(in the rows, 128 means zero)
Known rows, with every step that occurs:
K -> H -> Y: [114 124 144 104 138 170 102 118 143 124 146 168 158 129 105 125 170 115
  92 137  96 151 138  94 183  99 118 134 181  96 128 169 154 154 151 104
 152 136 135 154  97 123 187 114 111 161 110 155 100 126 144  98 115 159
 141 168 120 102 151 119]
Z -> S -> M: [ 90 150 110 164 149  81 155 128 114 120 103 182 134 102 142 138 161 153
 145  97 134 154  94 102  98 146 121  86 108 176 132  70 173  93 209 154
 124  91 131 155 138 121 114  98 135 127 162 106 151 118 150 104 145 124
 173 148 175 130 139  94]
R -> S -> K: [ 83 132 128 133 105 163 138 143 168 186 104 114  83 139 162 116 142  79
 122 110 121  94  78 136 164 124 119 140 134 155 119 133 144 167 153 126
 124 108  93 134 193 185 153 123 124 123 108 111  74 134 134 160 134  66
  88 139 110 139 100 144]
K -> S -> R -> H -> X: [ 86  80 135  61  92 105 111 145 119  82 125 152 152 132 134 140 148 136
 123  98 149 156 120  95  74 129  94  84 139  99 177 115 113 132  69  67
  98 122 154  89 146 159 127 101 190 102  51 104 170 103 118 106 124 128
 137  92 142 109 155  92]
E -> S: [135 151 136 134 148  76 140 176 127 142  87 106 114 154 155 101  80 142
 139 175 123 133 132 110 131 145 160 117 132 129 107 150 152 139 126 134
 173 154 118 118 100 120 104 118 107 123  95 106 136 121 128 167 126 162
 185 154 164 115  99 108]
R -> S -> K -> H: [105 103 125 128 109 189 145 132 174 187 131 147 103 109 167 124 176  56
 113 114 120 103  59 140 200 122 112 147 178 163 135 161 157 169 124 107
 133 155 107 155 165 171 162 120 135 114 117 115  62 116 134 118 122  62
 108 151  86 140 106 170]
Z -> S: [ 99 166 106 181 130  79 149 151 123 114 103 167 128 141 156 144 155 163
 107 133 116 134 115  85  67 160 120 110 118 152 132 107 154 113 184 150
 119 122 119 154 150 122 127 110 120 154 127 143 150 116 133 119 164 141
 143 122 162 140 124  76]
H -> G: [113 150 130 146 108 104 100 134 127 130 123  94  95 177 116 138  99 121
 137 140 123 118 142 143 125 101 128 110 106 147  94  92 134 110 161 119
 118 102 116 132 114 116 154 134  93 116 143 110 114 125 169 166 152 147
  97 124 146 135 114 106]
E -> S -> K: [107 142 142 124 149  93 158 204 126 163 126  92  90 141 150  94 102 118
 128 166 110 124 129 131 157 130 133 130 132 157 141 145 156 149 111 150
 153 129 122 154 104 141 110 126 100 159 109 128 109 166 107 136 106 121
 152 143 125 146  96 144]
R -> H -> Y: [112 136 102  57 129 137  81 140 113  98 105 127 147 158 104 111 138 120
  66  98  68 120 176 121 113  93  64  92 145  70  89 139 118 131 126  97
  97  86 127 126 151 156 165 113 158 166  68 106 125 139 141 148  96 132
 128 101 103 129 116  85]
E -> S -> K -> H: [124 101 122 123 159 122 157 180 134 166 145 117 113  99 148  98 138  90
 116 172 107 132 119 123 186 124 132 119 192 162 148 185 173 151  82 131
 166 175 134 159  85 134 115 129 116 162 123 132 104 159 117 106  94 132
 179 159 101 141 111 164]
Z -> S -> K -> H -> X: [106 117  96 149 127 146 145 123 132 130 207 221 114  85 136 141 194 113
  84 110  94 134  70  87  99 129  83 133 167 190 196 139 157 131 159 136
 110 153 135 214 138 146 141 119 118 172 145 194 133 107 121  64 114  98
 111 118  76 146 128 117]
G -> H -> E -> S: [143 103 102 113 142 109 127 115 119  71 131 105 115 137 136 112  66 148
 163 159 120 157 111 101  84 165 150 108  98 104  90 125  98  89 114 186
 170 155  93 126  77  64  72 115  97 116 111  93 169 105 113 180 149 139
 129  69 139 102 146 157]
G -> H -> E -> S -> M: [139  86 110 104 144  93 139  94 117  72 124 122 109 100 124 107  57 148
 187 118 140 162  90 125 102 147 155  84  80 112  90  98 116  91 145 188
 179 132 100 130  63  66  51 110 105  90 142  71 155 103 128 171 148 123
 147  84 159 101 157 171]
R -> S -> E: [119 143 130 129 129 176 156 137 170 186 103 167 113 121 119 132 130 111
 128 134 140 118  53 128 104 147 129 159 133 162  74 117 128 145 178 122
 133 114 114  89 163 153 178 127 136  73 121  70  87  67 139 125 128  80
 131 127 127 122 144 128]
P -> Y: [133 153 143 183 135 127 106 112 141 136 109 109 134 155 149 150  80 141
 148 104 172 130 125 110 141 110 173 150  99 141  93 153 170 151 129 167
 136 155 126  80 177 109 173 103 121 128 136 136 108  98 120 134 183 125
 111 157 128 144 133  69]
R -> S: [112 149 144 141 114 140 123 126 175 169  79 130 103 157 165 127 125 123
 130 120 125 109  81 120 135 133 147 129 120 129  84 128 130 153 159 117
 142 129 106 113 188 164 147 104 118  94  93  80  79 100 143 183 156 106
 108 138 146 111 102 124]
S -> R: [ 95 130 154 134 121  96 119 131 123 140 128 129 127 173 141 178 130 126
 154 152 143 160 113 116 109 116 114 120 112 141 167 127 130 128 136 125
 165 117 125  92 136 161 148  90 150 146  93 143 118 133 147 137 124 153
 116 119 167 107 108  92]
Y -> P: [187 136 160 149 178 140 123 123 117 165 129 121 121 157 158 149 142 167
 129 129  84 104 193 142  67 133 155 137 142 125 133 132  94 126 183 134
 134 114 152 104 163 135 144 167 117 122  98 172  91 134 120 189 149 174
 116 125  99 117  67 134]
R -> H -> G: [137 123  94  95  88  90  98 142  95 111 112  86 122 161 106 130 108  98
  84 108  87  94 152 164 111  97  75  78 108 113  83 107 128  99  87  96
  84 105 118 134 149 120 146 132 144 123 110  85 126 134 165 169 139 124
 107 100  96 166 103  96]
S -> Z: [128 118  99 144  97 105 134  81 120 196  99 157  95 150 130 168 118 141
 133 118 163 118 110 152  94 124 158 121 145 162 117 127 181 147 194 123
 137 118 145  75 139 128 136 132 101 118 122 117 120 170 127 162 145 122
 130 156 121 190 133 117]
P -> Y -> H -> E -> S -> M: [156 144 135 181 139  97 110 115 104  89  99  65 136 105 141 130  40 148
 150 116 182 116 140 168 186 158 175 125  18 115  80 134 132  90  86 174
 110 122 123  83 114  97  71  99 154  55 210  97 132 113 115 112 126 137
 178 162 135 136 149 117]
Z -> S -> R: [ 68 162 119 156 121  75 134 137 108 121 109 148 132 153 137 196 174 158
 128 152 125 177  95  93  73 169 108 105 112 162 184 105 122 108 152 142
 136 108 112 124 148 143 125  76 165 171 103 152 146 128 147 101 131 152
 137 125 170 118 122  68]
Y -> H -> K: [165 161 134 170 121 123 133 131 118 112 160 124 146 121 110  98 121 129
 119 146 132  75 181 148 123  76 112 150 112 101 133 111  98 107 116 115
 126 129 144 138 127 143  81 147 127 132 174 157 147 170 137 124  98 143
 111 131 162 144  92 130]
R -> S -> K -> H -> Y -> P: [133 121 139  86 126 218 114 116 158 203 131 122 113 113 142 131 207  98
  87 109  72 113 111 151 172 129 107 169 175 129 155 165  96 183 139 100
  99 101 123 154 174 181 171 142 141 134 100 154  52 134 116 130  81 108
  90 152  50 112  94 190]
G -> H -> E: [144  97 105 121 129 135 123  92 122  66 158 133 116 136 127 135  92 145
 153 125 128 149 110 103  74 136 130 125  96 107  97 100 104  93 164 179
 167 129  95 127  99  72 115 122  94 120 141 104 161  92 122 176 172 121
  73  44 128 117 156 141]
H -> E: [165 138 119 151 134 127 115 115 140 125 144 147 121 180 159 137  99 125
 134 130 114 132 136 139 123 140 146 140  99 126  91 111 106  83 153 156
 157 144 121 111 113 148 141 133  95 100 132 120 164 100 100 167 172 129
  99  89 153 121 149 119]
G -> H -> K: [157 126 119 135 131 143 146  79 136  95 172 128 134 105  91 114  83 145
 166 113 135 128 129  94  70  86 141 138 155 122 131  96 111 137 153 154
 164 144 122 148 125  88  94 133  92 169 135 148 161 153 140 158 138 111
  69  98 151 112 139 153]
K -> H -> E -> S -> R: [154 115 121 121 144 110 114 127 113 133 141 136 151 140 152 146 126 102
 141 182 125 175 104 130 195 173 144 129 119 124 137 161 105  87  60 139
 182 202 112 128  51 136 107  98 136  97 108 137 158 100 118 121 110 142
 180 124 132 100 145 157]
P -> Y -> H: [121 145 147 200 133 123 107 128 125 103 104  93 130 132 132 149  91 137
 119 118 185  86 154 142 155 118 158 138  74  95  99 149 158 149 100 154
 105 123 131  80 181 113 128  98 141 114 181 142 103 120 134 127 138 153
 118 154 112 154 113  73]
G -> H: [108  93 128 120 135 121 136 107 138  97 139 141 105 118 121 141 111 140
 161 120 148 131 115  87  67 123 128 114 142 107 104 119 142 130 164 162
 169 129 114 131 122  81 113 107 107 156 125 109 117 124 151 173 151 131
  82  85 134 106 114 125]

Rows:
[ 76 148  99 180 135 109 165 169 127 143 139 147 109 125 150 145 182 126
 107 132  97 127 114 109 100 130  94 122 140 188 182 104 153 130 172 160
 109 113 125 175 162 148 129 132 123 186 143 170 132 147 122  99 134 102
 120 122 124 162 112 106]
Z -> S -> K
[144 105 137 107 140 169 181 105 155  83 157 159 151  61  65  99 102 138
 188 116 190 151 130 110  59 113 140 153 165 120 138  66 109 128 130 138
 128 131 142 127 108  71 114 177 128 137 162 117 189 114 120  81 152  91
 113 101 161 115 201 186]
G -> H -> K -> S -> E
[ 60 141  96 124 136 144 145 148 128 132 161 173 140 102 115 133 217 108
  71 126  87 143 109 105 159 142  73 127 169 170 185 144 150 140 156 136
 103 105 124 205 124 145 158 118 132 219 135 190 123 144 132  41  98 112
 129 141  94 145 142 121]
Z -> S -> K -> H -> Y
[ 87 112 159 122 133  87 156 148 143 104  80 152 151  94 164  95 149 140
 191  90 183 141 138 126 147 116 149  99 138 145 125  84 178 122 152 109
 119 102 165 116 105 120 134 143 146  85 147  62 138 123 125  98 163 121
 189 166 203 113 176 119]
K -> S -> M
[ 95 137 114  25 112  88  92 159 101 107  91  69 139 168 104 124 118 141
  91 155  82 159 137 112 113 135  85  84 112  91 149 157  97 136  57 102
 128  95 115 110 115 154  98  64 178 157  26 116 127 159 153 134  59 163
 180 131 129 103 110 102]
E -> S -> R -> H -> Y
[159 149 154 139 142 147 170 141 151 134 145 170 167  95  90  97 120 128
 172 128 175 121 155 143 101 107 130 161 163 152 137  79 118 117 134 120
 105 145 165 126 118 127 153 192 125 117 151 129 194 106  94  54 150  90
 152 135 189 140 196 163]
H -> K -> S -> E
[144 159 140 142 125 116 145 135 148 119 120 141 161 131 131  84 123 138
 167 120 167 116 167 130 130 111 156 152 164 116 141  97 119 125 121 107
 122 156 168 145 131 126 126 176 101 132 132 135 209 152 102 104 171 117
 132 155 207 120 161 146]
H -> K -> S
[167 157 140 187 138 119 103 136  99  83 101  60 134 145 138 126  47 147
 114 143 167 111 158 154 181 167 173 146  33  86  81 158 113  94  57 174
 115 146 111  82 130 107  84 102 125  76 184 132 144  99  91 128 141 153
 148 133 116 147 129 102]
P -> Y -> H -> E -> S
[158 104 106  89 102 101  98 124  91 101 145 110 138 187 143 167 128 113
 116 131 111 151 136 152 104 119  71  95  88 112 128 117  74  74  64 122
 132 116 124  81 139 176 129  92 185 117  58 115 149 119 128 153 124 118
 124  61 103 140 132 110]
S -> R -> H -> E
[127  85 104 101 139 121 148 135 119  87 153  96  81 121 122 112  77 119
 152 150 116 141 102 123 107 156 133 120 106 123 118 122  94 109 118 185
 166 136  91 144  72  90  78 129 106 128 127 117 144 123  93 162 130 111
  91  65 115 129 140 172]
G -> H -> E -> S -> K
[155 130 110 168 130 110 124 128 116  77 142 119 136 157 141 128 121 129
 105 153 131  87 164 153 143 141 111 138  72  87  88 128  98  68 133 136
 115 117 118 100 116 141  96 133 138  89 194 114 151 105 118 146 123 150
 115  94 138 149 123 114]
Y -> H -> E
[124 150 174 184 106 120 117 123 119  85 114  66 174 105 108 145 107 141
 158 126 231 117 162 155 163 130 166 160  87  97 159 120 110 145  35 126
  91 138 157  83 162 119 107 115 177 114 174 173 158 149 120  61 129 136
 137 157 164 136 145 107]
P -> Y -> H -> K -> S -> R
[ 87 116 133  94 144 182 125 135 151 143 174 159 131 110 108 108 189  83
 103 129  91 142 135 130 207  71  71 147 179 139 169 171 149 177 146 129
 132 105 143 186 107 160 186 129 116 198 143 181  84 158 125  81  86 118
 117 155  87 142 134 151]
S -> K -> H -> Y
[185 104 119 147 145 153 122 101 136 133 165 193 148 131 153 122 139 100
 122 137 108 139 124 132 174 141 145 141 136 121  98 157 126  93 121 137
 161 199 120 139  89 126 153 136 104 106 144 136 143  83 108 127 159 130
 142 111 118 119 158 139]
K -> H -> E
[110 151 118 152 107  86 110 158 106  89 115  79 109 146 105 131 122 118
 107 157 142  68 169 160 135 100 103 119  72 100 102 110 130 102 122 103
  86  74 118 127 117 113  94 137 125 101 188 108  95 143 177 150 112 165
  96 125 123 141  88  97]
Y -> H -> G
[106 139  95 136  77 131 129  93 152 227  65 143  87 143 153 158 125 130
 130 109 162 107  56 136 131 158 165 122 124 149  86 131 165 174 178  88
 124 122 117  80 187 156 131 121 128  76 108  73 100 127 127 182 145  90
 116 156 113 156 115 145]
R -> S -> Z
[116 141 114 127 158 174 146 137 118 148 171 163 141 100 118 145 230 139
  72 114  60 142 142 132 129 157  90 145 166 152 210 143 114 134 163 147
  82  94 138 204 146 144 156 158 137 205 134 224 104 146 121  65  90 134
 125 138  58 137 105 140]
Z -> S -> K -> H -> Y -> P
[161 155 170  99 172 176  86 121 119 131 123 109 136 172 110 130 155 176
 100 115  63 134 199 130  95 131 131 152 119 100 132 137  83 155 205 135
 125  70 142 125 144 143 169 168 120 155  91 171  91 145 121 158 102 194
 105 126 109  95 106 118]
H -> Y -> P
[139 111 157  87 159 208 119 122 133 173 183 144 124 118 105 116 208 104
 104 110  68 134 170 161 174  94  96 157 190 133 186 171 115 169 146 124
 112 100 153 176 123 159 176 168 122 189 125 197  59 163 118  99  81 135
 105 150  45 134 105 172]
S -> K -> H -> Y -> P
[184 119 120 129 145 128 129 139 127 133 152 161 150 137 155 108 111 120
 117 167 110 146 125 134 187 162 159 133 127 116  92 176 137  90  80 130
 174 220 116 146  63 118 118 131 106  92 126 118 149  86 102 120 132 137
 178 128 134 113 147 153]
K -> H -> E -> S
[187 109  98 129 114 123 128  94 106 175 134 166 125 127 155 135 118 130
 117 155 138 145  96 153 174 175 180 136 130 144 102 166 157 104 110 123
 167 214 118 109  70 111 101 146 100  87 137 129 157 114  89 132 134 116
 190 147  97 148 154 170]
K -> H -> E -> S -> Z
[118  77 123 100 134 162 116  87 147  88 188 182  96 109 103 129  79 153
 152 101 112 154  80  51  23  87 128 120 138 122 117 112 131 148 185 150
 151 130 102 152 127  97 107  98  93 122 106 133 124  76 150 175 135 124
  54  70 115  86 143 120]
G -> H -> X
[115 147 147 200 107 102  91 135 116  94 100  56 117 129 109 157  76 126
 114 121 177  87 154 163 156 110 148 136  42 104  88 126 145 132  99 134
  82 103 125 107 151  90 134 113 132  96 209 132 102 135 158 124 137 150
  99 160 109 164 115  79]
P -> Y -> H -> G
[124 101 105 107  82 107 155  69 130 102 125 134 131  78  95 119 100 161
 185 102 204 123 123 117  74 122 163 125 173 125 159  94 132 156 134 127
 132 140 145 122 131  68  84 168 112 138 143 128 199 180 122 117 153  95
 103 126 141 143 170 181]
G -> H -> K -> S -> Z
[152 152 143 151 138 139 168 150 133  92 141 147 157  73  82  88 130 126
 145 147 184  93 172 162 117 124 112 165 125 114 134  94 110 106  90  99
  78 121 169 110 116 133  97 186 157  99 209 133 178 124 112  47 104 119
 153 135 165 144 159 143]
Y -> H -> K -> S -> E
[136 110 150  67 158 168  90  97 122  88 140 103 126 138  83 134 142 192
 130 102  76 152 164 101  45 124 132 139 130  70 137 119  77 146 192 150
 133  63 122 132 126  93 130 146 118 175  98 146  92 148 146 173 108 176
  70  90  84  79 101 142]
G -> H -> Y -> P
[175 136 102  99  96 106 141 137 129 102 118 131 173 114 119  82 118 116
 107  88 125 101 176 140 107 108  99 102 172  99 126  98 110 121  59  85
 100 148 156 131 163 134 116 167 158 138  99 105 197 153 107 118 158 102
 147 111 149 145 141 140]
R -> H -> K -> S
[172 120 165  89 174 191  98 107 133 152 152 153 160 130 119 139 187 142
  92 117  63 140 176 125 147 125 134 154 177  93 149 174 111 144 155 115
 132 123 143 149 124 128 173 158 122 157 106 183  81 132 138 120  96 179
 143 159  74  98 111 148]
K -> H -> Y -> P
[159 162 167 188 128 166 143 134 138  94 128 113 177  71  88 121  90 136
 142 110 230  90 162 167 149 122 172 183 101 117 119 109 124 142  74 140
  60 135 162  81 166 103 137 158 162  93 225 147 155 112 109  32 129 110
 148 154 143 158 182 121]
P -> Y -> H -> K -> S -> E
[148 130 127  30 147  97  90 161  69 129 101  58 140 172 112 134 129 176
  90 151  63 161 178 140  89 165 107  97 121  87 149 149  68 137  69 105
 117  88 131  97 128 154  95 103 192 146  21 140 111 162 141 156  54 187
 173 133  92  92  72 130]
E -> S -> R -> H -> Y -> P
[ 95 112 127 127  85  92 148 127 131 152  59 150 138 129 146 137 137 155
 158 116 206 130 130 128 121 156 178 116 166 127 145 128 183 152 142  92
 109 132 158  73 142 115 142 172 127  96 124  83 158 156  99 119 169 120
 165 164 155 166 156 121]
K -> S -> Z
[123  84 126 123 143 186 135 116 148 176 233 201 100  90 133 107 160  82
 110 107  99 131  87 113 157  64  96 147 186 172 171 159 161 155 138 115
 136 161 142 186 116 164 163 119 105 143 138 182 109 112 113  94 101  91
  95 133  65 142 134 150]
S -> K -> H -> X
[120 148 165 127 103 105 136 135 134 116 129 114 171 125 127 118 136 137
 183 136 174 150 150 132 130 116 142 140 151 135 199  96  78 134  93  93
 142 146 159 121 123 149 125 144 144 140 106 156 205 162 115  81 148 132
 123 143 219 107 166 138]
H -> K -> S -> R
[105 104 123 139 113 140 143 147 137 168 177 124 110 114 121 125 168  64
 124 138 116 108 132 162 196  80  85 137 165 175 151 140 152 140 108 115
 118 129 135 183 107 130 180 147 105 157 169 154  82 146 154  99 122  99
  91 135  73 165 127 158]
S -> K -> H -> G
[112 126 106  67  88  53 104 172  78 114  90  50 113 174 113 141  86 113
 118 171 114 142 138 140 117 139  91  78  92 124 116 118 105 105  25  92
 117 120 111 113 107 138  88  89 167 119  64  90 129 152 171 157  93 150
 168 123 128 126 100 108]
E -> S -> R -> H -> G
[104 128 128 142 119 135 126 100 169 163  65 140 116 107 147 128 125 119
 161  88 150 126  62 132 155 128 139 109 119 156  89 104 151 144 189 108
 141  95 117 113 174 158 130  98 139  55 134  41  85 109 156 160 144  95
 142 155 162 104 112 130]
R -> S -> M
[105 113 119 128  90 165 130 126 163 193 132 110  91 108 150 127 172  43
 103 128 116  97  69 163 213 113 108 137 151 163 127 140 144 160 108 104
 114 135  97 163 145 155 171 130 122 105 139 101  66 124 156 125 132  71
  84 146  87 143 117 176]
R -> S -> K -> H -> G
[167 152 109 141 138  93 113 151 123 118 102 108 124 181 162 112  67 146
 131 166  93 131 138 130 137 179 157 128  76 122  89 139 100  86 118 160
 162 156 109 120  94 128  91 135  94  87 110 103 174 104  94 174 144 143
 158 116 157 117 140 125]
H -> E -> S
